Known rows, with every way that one mark hangs from another
gogas{gigebet{mupe}}:  1.29  0.07 -0.97  0.10  0.60 -0.81 -1.13 -2.00 -0.54  0.08 -0.45 -0.74  0.15 -0.68 -0.12 -0.94  1.58 -2.12  0.34 -1.81  0.02 -3.10  2.63
nedis{mupe}:  0.34  0.81 -1.15  1.69  0.30 -0.08  1.03 -0.59  0.83  0.30 -0.15 -0.68 -0.29  1.29 -0.99  0.72  0.72 -0.03 -0.24 -1.00  1.37 -0.02 -1.54
gigebet{mupe zusiz{nedis}}:  0.12 -0.32 -2.26 -1.31  1.53  0.66  1.56 -0.74 -2.00  1.11 -1.31 -2.26  0.08 -0.52 -0.10 -1.40 -0.37 -4.75  0.62 -1.21  2.48 -2.69  2.82
leli{vipema{zusor{gigebet zute}}}: -0.55  3.06 -2.31  0.17  1.01  0.19  0.03  2.48 -1.39 -2.33 -0.58  1.05 -1.47  0.13 -3.20 -0.98  1.81  0.31  1.09 -2.61  3.83 -1.58  0.35
leli{vipema{zusor{gigebet{zusiz}} zute}}: -0.31  3.77 -0.08 -0.58  0.92 -0.55 -0.29  1.21 -2.09 -2.44 -0.37 -0.71 -0.92 -1.09 -2.00 -2.73  1.31 -0.44  2.66 -1.70  3.44 -3.65  2.26
gigebet{kese mupe zusiz{nedis}}: -0.08 -0.18 -3.13 -0.78  1.04  0.98  1.85  0.38 -1.09  0.37 -1.28 -2.19  0.06  0.07  1.27 -0.90  0.43 -4.62  0.11 -2.26  3.67 -3.07  2.41
vumo{gigebet}: -1.24  0.55  0.42 -0.67 -0.57  0.36  0.53 -0.88  0.02 -0.39 -0.16 -0.24  0.32 -0.48 -0.24 -0.30  0.25 -0.33 -0.76 -1.82 -0.56 -0.62  0.01
vumo{gigebet{kese zusiz}}: -1.58  1.31 -0.55 -0.60 -0.61  0.62 -0.04 -1.20  0.03 -1.57 -0.59 -1.57  0.12 -0.42  2.04 -0.45  0.61 -2.55 -0.41 -2.53  1.61 -2.98  1.23
vumo{gigebet{kese mupe}}: -0.83  1.02 -1.46 -0.84 -1.19  0.55  0.97 -0.04  0.09 -1.10 -0.85 -0.23  0.14  0.62  1.28  0.09  0.90 -1.85 -0.81 -4.41  1.68 -2.94  1.30
vumo{gigebet{mupe{zusiz{nedis}}}}: -1.15 -1.58 -0.92 -0.52  1.15  2.04  2.38  0.25  0.22  0.72 -1.49 -0.46  1.05 -0.28 -1.71 -2.49  0.48 -2.74 -0.61 -2.84  1.58 -1.02  2.21
vumo{gigebet{kese mupe{nedis} zusiz}}: -1.05  0.85 -1.67  0.05  0.79  1.32  0.62 -0.89  0.03 -0.85 -2.01 -2.55  0.93  0.38  1.50 -1.52  1.37 -4.80 -0.41 -2.90  3.24 -4.86  2.48
zusiz{mupe}: -0.01 -0.90 -0.98  1.14  0.89 -0.51  2.02  0.25 -0.49  0.77  0.39 -0.57 -0.53 -0.29 -0.68 -1.24  0.88 -1.65 -1.35  0.21  0.64  0.75 -0.40
vumo{gigebet{kese zusiz{mupe nedis}}}: -1.80 -0.78 -2.64  0.43  1.65  0.79  3.94 -0.14 -0.81  0.68 -0.27 -2.98 -0.01 -1.22  0.10 -2.22  1.71 -4.85 -2.37 -2.18  2.70 -1.02  0.39
mupe{nedis{zusiz}}:  0.03 -0.53  0.10  2.94  2.20  1.90 -0.40  0.42  2.53  1.07 -1.06 -1.38  0.64  0.96 -1.70 -1.20  0.95  0.07  0.98  1.76  1.88  0.02 -0.94
leli{vipema{zusor zute}}:  0.26  1.80  1.76  0.28  0.49 -0.42  0.37  1.52 -0.86 -1.50 -0.31  1.67 -0.61 -0.51 -2.65 -1.76  1.58  0.72  1.36 -0.15  1.65 -0.98 -0.86
zusor{vipema}:  0.49  2.04 -0.24 -0.68  0.40  0.44  0.20  1.74 -1.03 -1.27  0.01  1.09 -0.71 -0.11 -0.15 -0.80  0.54  0.56 -0.52 -1.01  0.62  0.80 -0.19
zusor{vipema{leli zute}}: -0.93  2.73  3.14 -1.11 -0.07 -0.11  0.08  1.25 -2.04 -2.38  1.30  2.62 -0.48 -0.33 -2.51 -1.07 -0.28  1.59  0.96 -1.76  0.53 -0.46  0.97
gogas{gigebet{kese zusiz{nedis}}}:  0.07 -0.63 -1.98  0.79  2.12  0.03  0.02 -1.33 -0.07  0.24 -0.19 -2.80  0.48 -1.60  0.72 -1.55  2.31 -3.37 -0.30 -0.89  1.39 -2.42  1.84
vipema{leli zusor{gigebet{mupe{nedis{zusiz}}} zute}}: -2.23  2.11 -1.27  1.51  1.35  2.04 -1.04  1.92 -0.48 -0.85 -1.14 -0.29 -0.34  1.53 -5.97 -3.08  0.90 -0.43  3.56 -3.11  6.09 -4.13  3.17
gigebet{kese zusiz{nedis}}: -0.57 -0.47 -2.07 -0.03  1.28  0.90  1.46  0.46 -0.31  0.23 -0.47 -2.18  0.17 -0.39  0.96 -0.79  0.61 -2.97 -0.27 -0.73  2.53 -1.26  0.81
gogas{gigebet{kese mupe{zusiz}}}:  0.97 -0.88 -0.96  1.56  0.82  0.44 -1.45 -0.40  1.73 -1.15 -0.90 -0.06  0.49  0.05  0.91 -1.86  2.59 -1.90  0.28 -2.33  1.76 -3.28  3.46
vipema{zusor{gigebet{kese}} zute}: -1.89  3.04 -0.13  0.05 -1.45 -0.06 -0.07  2.98 -0.95 -2.19  1.04  0.55 -0.63  0.14 -2.41 -2.49  1.38  2.23  1.37 -3.26  2.94 -1.72  1.92
mupe{nedis}: -0.03 -0.68 -0.13  1.36  1.59  0.70  0.39  0.52  0.82  0.57 -0.70 -0.87  0.91  0.36 -0.86 -1.03  0.96 -0.62 -0.53  1.26  0.65  0.12 -0.32
leli{vipema{zusor{gigebet{zusiz} zute}}}: -0.77  3.56 -2.49 -0.32  1.44  0.23 -0.68  1.10 -2.31 -2.69 -1.15 -0.39 -1.60 -0.44 -2.21 -1.64  1.36 -1.99  2.00 -2.35  4.81 -3.68  2.09
leli{vipema}:  1.65  0.29 -0.68  0.41  1.41 -0.37  0.69  0.52  0.58 -0.60 -0.84  0.19 -0.32 -0.16  0.75  0.99  1.36 -0.15 -0.04  0.28  0.84 -0.31 -1.80

Rows
-3.23  2.28 -2.29  0.51  0.28 -0.06  0.51  1.60 -2.59 -2.42  0.71 -0.91 -1.70 -0.09 -2.81 -3.05  1.36 -2.69  1.31 -3.76  5.92 -3.91  3.28 | vipema{leli zusor{gigebet{kese zusiz{mupe}} zute}}
-0.97  5.17 -0.84 -1.09  0.17  0.44 -0.07  2.22 -2.11 -3.82  0.87  0.07 -1.16  0.02  0.01 -1.79  0.79 -0.10  0.76 -3.84  3.39 -2.65  3.41 | zusor{gigebet{kese zusiz} vipema{zute}}
-1.48  0.88 -2.81  0.99  0.99  1.21  2.96 -1.13  0.49  0.17 -0.87 -3.03  0.19  0.45 -0.24 -0.34  1.49 -3.32 -1.34 -3.48  3.32 -1.84 -0.69 | vumo{gigebet{kese zusiz{nedis{mupe}}}}
-1.71  2.47 -2.82  0.41 -0.15  0.76  0.05  1.75 -0.50 -2.37  0.62  0.69 -0.92  1.39 -0.98  0.71  0.63  0.10 -0.30 -3.87  3.03 -1.43  1.85 | zusor{gigebet{kese} zute}
 1.08 -1.11 -0.12  0.93  1.26  0.23 -1.65 -1.45  0.92 -0.31 -0.91 -0.03  0.57 -0.54 -0.41 -2.35  1.75 -2.06  0.80 -1.28  0.56 -2.89  3.80 | gogas{gigebet{mupe{zusiz}}}
 1.14 -0.27 -1.74  3.54  2.40  1.33 -1.37 -0.48  2.86  0.32 -1.48 -1.98  0.73  0.79 -0.35 -1.71  3.30 -1.86  0.82 -1.09  3.07 -3.59  1.44 | gogas{gigebet{kese mupe{nedis{zusiz}}}}
-3.23  3.12 -1.28 -0.57 -0.70  0.39 -1.57  1.32 -2.18 -3.21  0.32 -0.33 -1.17  0.14 -2.17 -1.92  0.47 -1.10  2.66 -4.06  5.19 -4.61  3.65 | vipema{leli zusor{gigebet{kese zusiz} zute}}
-0.98  1.60 -1.61 -1.38 -0.75  0.64  0.24 -1.37 -0.73 -1.48 -1.39 -1.66  0.00  0.07  2.31 -0.57  0.47 -4.17  0.08 -4.09  2.69 -4.95  2.82 | vumo{gigebet{kese mupe zusiz}}
-2.29  2.68 -1.36 -1.42 -0.94  0.08 -0.75  1.46 -3.05 -1.94 -0.04  0.99 -1.04  0.55 -4.25 -1.84 -0.10 -0.55  2.62 -4.90  4.26 -4.08  3.94 | vipema{leli zusor{gigebet{mupe} zute}}
-2.03  3.79 -3.61 -0.90 -0.66  0.80 -0.88  1.45 -2.83 -2.84 -0.93 -0.67 -1.48  0.85 -1.33 -2.21  0.71 -3.28  1.92 -5.16  6.19 -5.68  5.00 | vipema{zusor{gigebet{kese mupe zusiz} zute}}
-2.37  2.43  1.92 -0.96 -1.21 -0.74 -0.58  1.74 -2.04 -1.80  1.42  0.77 -0.32 -0.61 -4.37 -2.74  0.08  2.69  2.90 -2.65  1.84 -2.16  2.52 | vipema{leli zusor{gigebet} zute}
 1.05 -1.85 -0.27  2.40  2.84  0.86 -1.31 -1.01  1.67  0.24 -1.65 -1.03  1.47 -0.22 -1.32 -3.35  2.77 -2.72  0.20 -0.11  1.26 -2.80  3.40 | gogas{gigebet{mupe{nedis zusiz}}}
 0.22 -1.39 -1.14  2.12  1.58  1.94  0.37  1.79  2.38 -0.56 -1.85 -0.24  1.10  1.55  0.37 -2.07  1.86 -2.10 -0.14 -0.99  3.45 -1.99  1.89 | gigebet{kese mupe{nedis zusiz}}
-1.04  4.35 -2.20 -0.84  0.75  0.97  0.05  2.49 -2.41 -2.94  0.51  1.75 -1.53  0.68 -2.47 -0.49  0.37  0.53 -0.39 -3.79  2.57 -0.19  2.02 | zusor{gigebet vipema zute}
-1.77  1.71 -1.00 -0.35 -1.54 -0.48 -0.55  3.05 -0.33 -1.83  0.63 -0.49 -0.42 -0.09 -1.30 -1.69  1.41  2.43  1.99 -3.42  3.23 -2.30  1.14 | vipema{leli zusor{gigebet{kese}}}
-2.04  1.08  3.78 -0.53 -1.19 -0.44 -0.67  0.72 -1.72 -1.27  1.02  1.67 -0.14 -0.71 -4.00 -2.47 -0.15  1.53  2.50 -0.91  0.95 -1.57  1.20 | vipema{leli zusor zute}
-3.06  2.07 -1.50 -0.10  0.66 -0.29  0.34  0.56 -3.56 -1.67  0.62 -1.01 -1.63 -0.69 -4.13 -3.57  0.53 -2.90  1.80 -2.79  4.81 -3.43  3.62 | vipema{leli zusor{gigebet{zusiz{mupe}} zute}}
-0.67  2.66 -2.55 -1.86 -0.56 -0.18 -0.78  0.73 -2.71 -1.03 -1.16 -2.28 -0.83 -0.53 -0.68 -3.15  0.38 -2.40  2.68 -3.10  4.03 -4.87  4.58 | vipema{zusor{gigebet{mupe zusiz}}}
-1.44  4.64  1.24 -2.03  0.39 -0.25 -0.64  0.88 -3.14 -3.31  1.21  0.20 -0.88 -0.79 -1.87 -1.99 -0.43  0.37  2.34 -3.19  2.40 -3.11  4.10 | zusor{gigebet{zusiz} vipema{leli zute}}
-1.56  4.83  0.38 -1.51 -0.08 -0.04 -0.40  2.03 -2.30 -4.10  1.28  0.33 -0.96 -0.19 -0.53 -1.48  0.42  0.52  1.86 -4.34  3.55 -3.57  3.64 | zusor{gigebet{kese zusiz} vipema{leli zute}}
 0.36 -0.27 -1.83  1.98  1.78 -0.97  0.06 -1.93 -0.20 -0.38  0.28 -2.68 -0.47 -1.34  1.35 -2.20  2.97 -4.27 -0.95 -0.59  1.72 -2.97  1.90 | gogas{gigebet{kese zusiz{mupe}}}
-0.79 -1.05  0.06  0.92  1.45  2.11  0.64 -0.06  1.43 -0.17 -2.04 -0.57  1.55  0.48 -1.24 -2.77  1.26 -2.65 -0.43 -1.69  1.78 -2.16  2.33 | vumo{gigebet{mupe{nedis zusiz}}}
-3.11  2.93 -0.49 -1.14 -0.24  0.20 -1.74  0.28 -3.07 -2.48  0.22 -0.35 -1.13 -0.47 -3.45 -2.31 -0.38 -1.17  3.13 -2.98  4.02 -4.18  4.01 | vipema{leli zusor{gigebet{zusiz} zute}}
-2.60  3.41 -2.26 -1.34 -0.90  0.38 -1.22  1.24 -3.01 -3.13 -0.50 -0.46 -1.30  0.59 -1.91 -2.03  0.39 -2.73  3.10 -5.71  6.31 -6.56  5.23 | vipema{leli zusor{gigebet{kese mupe zusiz} zute}}
-0.29 -0.16 -1.87  1.15  0.90 -0.18  1.42 -0.04 -0.35 -0.34  0.00 -2.00 -0.76 -0.23  1.70 -1.44  1.25 -3.88 -0.89 -0.50  2.84 -1.66  0.95 | gigebet{kese zusiz{mupe}}
 0.89  0.16 -2.06  1.57  2.14  0.11 -1.38 -1.85  0.34 -0.46 -1.59 -3.04  0.81 -0.31  1.43 -2.02  2.95 -4.92  0.28 -1.24  2.73 -5.51  3.59 | gogas{gigebet{kese mupe{nedis} zusiz}}
-1.71  3.43  0.07 -2.14  1.68  0.42  1.43  1.68 -3.52 -1.94  1.14 -0.52 -0.46 -1.30 -3.23 -2.67 -0.23 -0.35  1.60 -3.10  2.80 -1.92  3.59 | zusor{gigebet{zusiz{nedis}} vipema{leli zute}}
-1.22  4.07  1.34 -1.55 -0.07 -0.27  0.11  2.29 -2.35 -3.02  1.75  1.59 -0.66 -0.24 -2.90 -1.40  0.00  2.74  1.43 -3.56  1.36 -1.17  2.36 | zusor{gigebet vipema{leli zute}}
